Every row comes from one small tree of marks. The marks that hang from a mark follow it in brackets, in alphabetical order. Every link used is in the known rows. Which tree was each row made from?
Known rows:
J[N[F] Z[D Y]]: -2.548, 3.530, -1.476, 1.132, -1.715, -1.553, 2.783, 1.160, 1.386, 0.374, -1.584, 4.995, -1.242, -1.010, 1.411, 3.411, -3.552, 1.686, 2.751
J[N Z]: -2.070, 0.577, 3.469, 3.076, 0.408, -1.241, 0.572, -2.357, -1.065, -1.785, -0.520, 2.679, -0.649, -1.150, 1.202, 1.121, -2.649, -1.645, 1.536
Z[J Y]: -2.691, -0.112, -0.481, 1.905, 2.935, 1.619, 3.323, -3.792, 3.637, 0.040, 3.511, 0.562, 0.067, -1.533, 2.900, 1.169, -1.002, -1.234, 1.243
Y[Z[J]]: -5.235, -0.493, 2.039, 3.627, 4.576, 1.676, 2.007, -3.355, 1.564, -0.153, 2.606, -0.825, 0.604, 0.456, 1.078, -1.980, -1.150, -1.530, 1.776
N[F Z[D J Y]]: -4.030, 2.448, -4.988, 1.346, 1.850, -0.953, 3.460, -0.446, 3.587, 0.328, 1.640, 4.215, -1.973, -0.449, 1.563, 0.074, -1.212, 2.643, 3.882
N[J]: -3.064, -1.389, 1.297, 2.033, 2.795, 0.525, 1.623, -3.079, -1.976, -2.588, 3.036, 3.163, -1.431, 1.510, -0.076, 1.542, 0.979, -3.280, 1.372
J[Z[D Y]]: -2.369, 2.067, -1.910, 2.333, -0.854, 1.143, 1.844, -2.431, 3.003, -1.279, -0.218, 2.818, 0.485, -1.022, 1.973, 0.693, -1.354, 0.114, 1.145
Y[Z[N]]: -3.072, 0.600, 3.186, 5.551, 1.908, -0.497, 0.132, -3.171, 0.967, -0.028, 1.116, 0.610, -1.127, -0.531, -0.258, -0.884, -0.114, -1.622, 0.098
Z[Y]: -2.385, -0.161, 1.039, 2.515, 0.978, 0.631, 2.297, -4.178, 2.740, -0.735, 3.509, 2.256, -1.837, -1.225, 1.937, 1.668, 0.316, -1.794, 0.190
Z[D J Y]: -2.379, 0.744, -2.457, 2.285, 2.652, 1.949, 2.796, -1.659, 4.324, 0.256, 2.512, 1.379, 1.090, 0.076, 2.503, 0.073, -0.546, 1.629, 1.524
N[F[Z] J]: -3.973, 0.601, 0.702, 0.266, 0.706, 0.464, 2.695, -3.662, -2.040, -1.171, 1.999, 2.960, -3.454, 1.250, -1.035, 2.059, -0.293, -1.742, 3.716
Z[D J N]: -1.218, 0.180, -0.886, 3.834, 3.070, 0.163, 0.620, -1.097, 1.380, -0.246, 0.522, 0.957, 1.065, 0.452, 1.909, -0.803, -1.047, 2.233, 2.238
Y[Z[D J N[F]]]: -4.475, 1.839, -1.370, 3.285, 2.921, -0.455, 2.065, 0.556, 1.202, 1.460, -0.479, 1.207, 0.007, 1.110, 0.549, -0.565, -2.438, 2.474, 3.738
J[Z[N[F] Y]]: -2.068, 2.898, -1.366, 1.264, -2.032, -1.388, 3.063, -3.007, 1.196, -0.289, -1.246, 3.287, -2.023, -3.474, 1.929, 4.268, -3.503, -1.637, 2.660
D[Z[J[N[F]] Y]]: -2.996, -0.526, 0.884, 1.236, 1.663, -0.926, 5.527, -0.066, 2.776, 1.287, 0.722, 1.667, -0.644, -1.092, 3.537, 3.399, -2.416, 0.381, 5.181
Y[Z[D N[J]]]: -2.965, 2.080, -0.658, 5.299, 2.268, 0.064, 0.453, 0.229, 0.051, -0.284, 0.262, 2.285, 0.324, 2.139, -2.029, -0.774, 1.176, -0.648, 0.305
Y[Z[D J N]]: -3.251, 1.595, -0.397, 5.360, 3.566, 0.709, 0.705, -0.588, 2.518, 0.999, 0.052, -0.157, 1.740, 0.798, 0.501, -2.590, -0.912, 1.675, 1.409
Y[Z[D J[N[F]]]]: -5.091, 1.665, 0.448, 2.880, 3.549, -0.766, 2.422, 2.399, 0.659, 1.881, 0.110, 2.137, -0.254, 1.932, 0.188, -0.270, -2.801, 2.864, 3.608
J[N]: -1.893, -0.913, 4.518, 3.639, 2.055, -1.457, 0.414, -1.820, -0.620, -0.963, 2.211, 2.862, -2.044, -0.005, 0.859, 1.074, -0.597, -0.645, 0.682
Z[D N[F J]]: -2.224, 0.928, -2.218, 1.774, 1.096, -1.549, 1.585, 0.997, -2.384, -1.005, 0.044, 5.219, -2.118, 2.121, -0.546, 2.929, -0.272, 0.631, 3.292
D[Z]: -3.144, -3.999, 3.969, 3.230, 1.749, 0.369, 1.848, -3.923, 0.549, -2.615, 1.734, 1.169, -1.043, 0.910, 2.799, -0.337, 0.963, -1.381, 3.722
N[F[Z[D J]]]: -3.990, 0.862, -1.077, 0.745, 1.775, 1.358, 2.375, -2.246, 1.200, 0.389, 0.800, 1.240, -0.943, 1.355, 1.192, -0.909, -2.077, 3.429, 5.045
F[N Z[D J Y]]: -2.428, 3.497, -1.638, 3.609, 2.006, 1.190, 1.702, -2.272, 5.979, 0.027, 3.328, 0.136, 3.229, -2.703, 1.557, -2.060, -1.337, 2.135, 1.614
J[N Z[Y]]: -1.480, 2.536, 1.417, 2.774, -0.780, -0.745, 2.115, -2.357, 1.990, -0.448, 0.018, 2.610, -0.503, -2.799, 1.468, 2.614, -2.489, -1.956, 0.285

Which tree is each row?
-0.386, 3.758, -2.422, 3.785, 0.504, 1.674, 1.879, -2.971, 5.720, 2.125, 0.472, -0.551, 1.052, -1.885, 1.133, -0.834, -0.776, 2.725, 1.101 | F[Z[D J N Y]]
-3.386, 0.297, -1.967, 3.570, 3.650, -0.470, 0.618, -1.717, 1.851, -1.499, 1.756, 2.732, -0.458, 0.874, 1.037, -3.296, 0.076, 2.062, 2.794 | N[Z[D J]]
-4.234, 1.705, -2.971, 0.816, 2.067, -1.314, 3.985, -2.743, 2.861, 0.044, 2.700, 3.421, -2.935, -1.983, 1.911, 1.274, -1.674, -0.281, 3.575 | N[F Z[J Y]]
-0.595, 2.074, -2.844, 3.541, 1.883, 0.581, 2.125, -1.085, 4.419, 1.158, 0.993, 1.069, 1.171, -1.171, 2.255, 0.610, -0.806, 1.843, 1.033 | Z[D J N Y]
-2.809, 0.904, 3.894, 1.711, 0.067, -1.479, 1.477, -2.397, -0.573, 0.408, 1.032, 2.789, -3.888, -0.228, -0.109, 1.574, -1.840, 0.840, 3.089 | J[N[F[Z]]]
-1.571, 1.084, 0.950, 2.709, 2.818, -0.051, 3.110, -1.477, 3.326, 1.305, 2.738, 1.196, 0.074, -1.927, 2.188, 1.992, -1.705, -0.489, 0.616 | Z[J[N] Y]
-4.157, 2.363, -1.613, 3.222, 1.589, -0.999, 1.736, 1.497, -1.274, 0.249, -0.341, 3.849, -1.381, 2.503, -2.039, 1.214, -0.255, 0.103, 2.577 | Y[Z[D N[F J]]]
-0.275, 3.499, -0.718, 3.369, -0.490, 0.837, 2.209, -4.403, 2.579, 0.599, 1.613, 1.202, -1.352, -2.105, -1.147, 2.073, 1.031, -2.558, -0.368 | F[Z[N[J] Y]]
-2.180, 4.019, -2.010, 3.661, 0.669, 0.623, 1.432, -1.307, 3.538, -1.131, 3.488, 2.787, 1.837, -1.299, -0.928, -0.322, 0.879, -0.165, 0.494 | F[N[J] Z[D Y]]
-4.263, 0.025, 0.939, 0.340, 2.011, 1.019, 2.967, -4.567, 0.480, 0.075, 1.959, 0.257, -2.043, -0.096, 1.437, 0.279, -2.394, 0.645, 4.865 | N[F[Z[J]]]
-2.872, 1.368, 1.108, 5.947, 1.685, -0.275, -0.383, -0.991, 1.591, 0.237, 0.004, 1.443, -0.136, 1.011, -0.487, -2.050, 0.256, 1.246, 0.353 | Y[Z[D N]]
-1.617, 2.815, -4.222, 1.446, -0.101, -1.031, 3.151, 0.975, 0.740, 0.492, 0.603, 5.209, -1.849, 0.418, -0.150, 4.389, -0.158, 0.244, 2.047 | Z[D N[F J] Y]
-0.350, 2.538, -3.187, 3.534, 0.604, 0.013, 1.883, -0.259, 1.948, 0.104, 1.091, 3.674, -0.201, 0.108, -0.207, 2.327, 1.396, -0.483, -0.158 | Z[D N[J] Y]
-1.928, 1.305, 0.926, 5.124, 1.687, -2.975, -0.827, 0.315, 0.810, -1.070, 0.902, 5.130, -2.439, 0.845, -0.449, -1.946, 0.651, 2.380, 1.031 | J[N[Z[D]]]
-1.760, 2.303, -3.886, 1.455, 1.174, -0.465, 3.478, 0.149, 3.149, 1.647, 0.420, 2.606, -0.472, -0.889, 2.344, 2.596, -2.282, 2.685, 3.194 | Z[D J N[F] Y]
-2.543, 1.772, 1.813, 2.184, -0.234, -1.287, 0.845, -0.246, 0.062, 0.749, 0.008, 3.509, -2.952, 1.239, -0.458, 0.475, -1.432, 3.643, 3.303 | J[N[F[Z[D]]]]
-3.603, 3.084, -4.709, -0.335, -0.957, 0.486, 4.116, -0.057, -0.007, -1.171, -0.752, 5.266, -0.759, 0.423, 0.409, 3.892, -1.930, -0.924, 3.300 | N[F J[Z[D Y]]]
-1.984, 3.692, -0.181, 1.972, -1.396, -0.720, 2.433, -0.175, 3.016, 2.106, 0.603, 3.615, -2.820, -0.306, -0.012, 1.811, -1.270, 3.353, 2.016 | J[N[F[Z[D Y]]]]
-1.388, 1.866, -1.052, 3.138, 2.519, 0.276, 2.497, 0.750, 3.998, 1.518, 1.667, 2.047, 0.926, -0.367, 1.864, 0.871, -1.242, 2.369, 0.852 | Z[D J[N] Y]
-2.011, -0.057, 0.937, 3.403, 3.699, -0.189, 0.988, 0.786, 0.914, 0.154, 1.179, 1.931, 0.759, 1.379, 1.502, -0.586, -1.447, 2.602, 2.074 | Z[D J[N]]
-3.198, 3.160, -3.378, 0.498, -0.674, 1.204, 3.621, -1.366, 1.774, 0.520, 1.453, 3.780, -2.283, 1.089, -0.990, 2.320, 0.250, 0.849, 2.689 | N[F[Z[D Y]] J]
-2.792, 3.909, -3.862, 4.465, 1.868, -2.240, 0.911, 0.420, 2.871, -2.336, 3.741, 5.877, 0.784, -1.560, -0.853, -0.724, 1.558, -0.724, 0.505 | F[N[J Z[D Y]]]
-0.772, 2.690, -0.333, 3.207, -1.377, -0.412, 1.757, -4.316, 2.449, -0.743, -0.707, 1.822, -0.321, -3.771, 1.864, 2.277, -2.090, -2.353, 0.423 | J[Z[N Y]]
-3.113, 3.307, -3.607, 4.484, 3.160, -1.584, 1.299, -0.487, 5.386, -1.186, 3.693, 3.301, 2.121, -2.924, 1.654, -2.476, -0.679, 1.630, 1.669 | F[N[Z[D J Y]]]
-1.291, 3.154, -1.114, 4.854, 0.383, -2.506, 0.669, 0.278, 3.782, 0.393, 1.434, 5.131, -2.244, -0.790, -0.156, -0.562, 0.773, 2.125, -0.292 | J[N[Z[D Y]]]
-2.476, 2.076, -2.496, 3.917, 0.654, -0.849, 1.014, -1.975, 4.076, -0.862, 2.262, 4.579, -2.166, -0.479, 0.513, -1.314, 1.528, 1.340, 0.464 | N[Z[D Y]]
-0.083, 3.517, -1.013, 4.451, -1.322, 0.751, 0.857, -3.341, 4.856, 1.318, 0.497, 1.122, -0.911, -1.657, 0.211, -0.343, 0.621, 2.210, -0.080 | F[Z[D N Y]]
-2.644, 3.491, -2.066, 2.781, -0.308, -3.600, 1.956, 1.560, 2.537, 0.811, 0.862, 6.628, -3.894, -0.529, 0.003, 1.419, -0.567, 2.796, 2.067 | J[N[F Z[D Y]]]
-0.660, 2.377, -0.780, 4.087, 0.390, 0.537, 0.147, -2.182, 0.163, -0.475, 0.050, 1.998, -0.636, 1.151, -1.820, -0.423, 1.331, 0.707, 1.158 | F[Z[D N[J]]]
-0.247, 2.782, 1.073, 4.059, -1.053, 0.399, 1.326, -5.564, 4.146, 1.050, 1.467, 0.350, -1.856, -3.110, 0.412, 0.770, 0.123, -0.643, -0.312 | F[Z[N Y]]
-0.766, -0.093, -0.278, 3.689, 0.433, -0.006, 3.623, -2.300, 2.125, -0.738, 0.781, 1.830, -0.234, -1.075, 1.257, 2.939, 1.632, -3.160, 1.848 | D[Z[N[J] Y]]
-0.880, 1.219, -0.893, 3.209, 2.235, 0.364, 2.711, -3.342, 3.798, 0.941, 1.988, 0.160, 0.264, -2.737, 2.511, 1.720, -1.230, -1.018, 0.744 | Z[J N Y]
-1.281, 3.241, -0.548, 3.184, -1.018, -0.535, 1.608, -0.127, 2.619, -0.056, -1.057, 3.449, 0.436, -1.405, 1.352, 1.437, -2.089, 0.875, 0.546 | J[N Z[D Y]]
-3.437, 2.635, -3.043, 0.405, 0.559, 1.775, 3.904, -2.221, 4.294, 1.764, 1.425, 1.234, -0.917, -0.316, 1.467, 0.557, -1.854, 3.166, 3.814 | N[F[Z[D J Y]]]
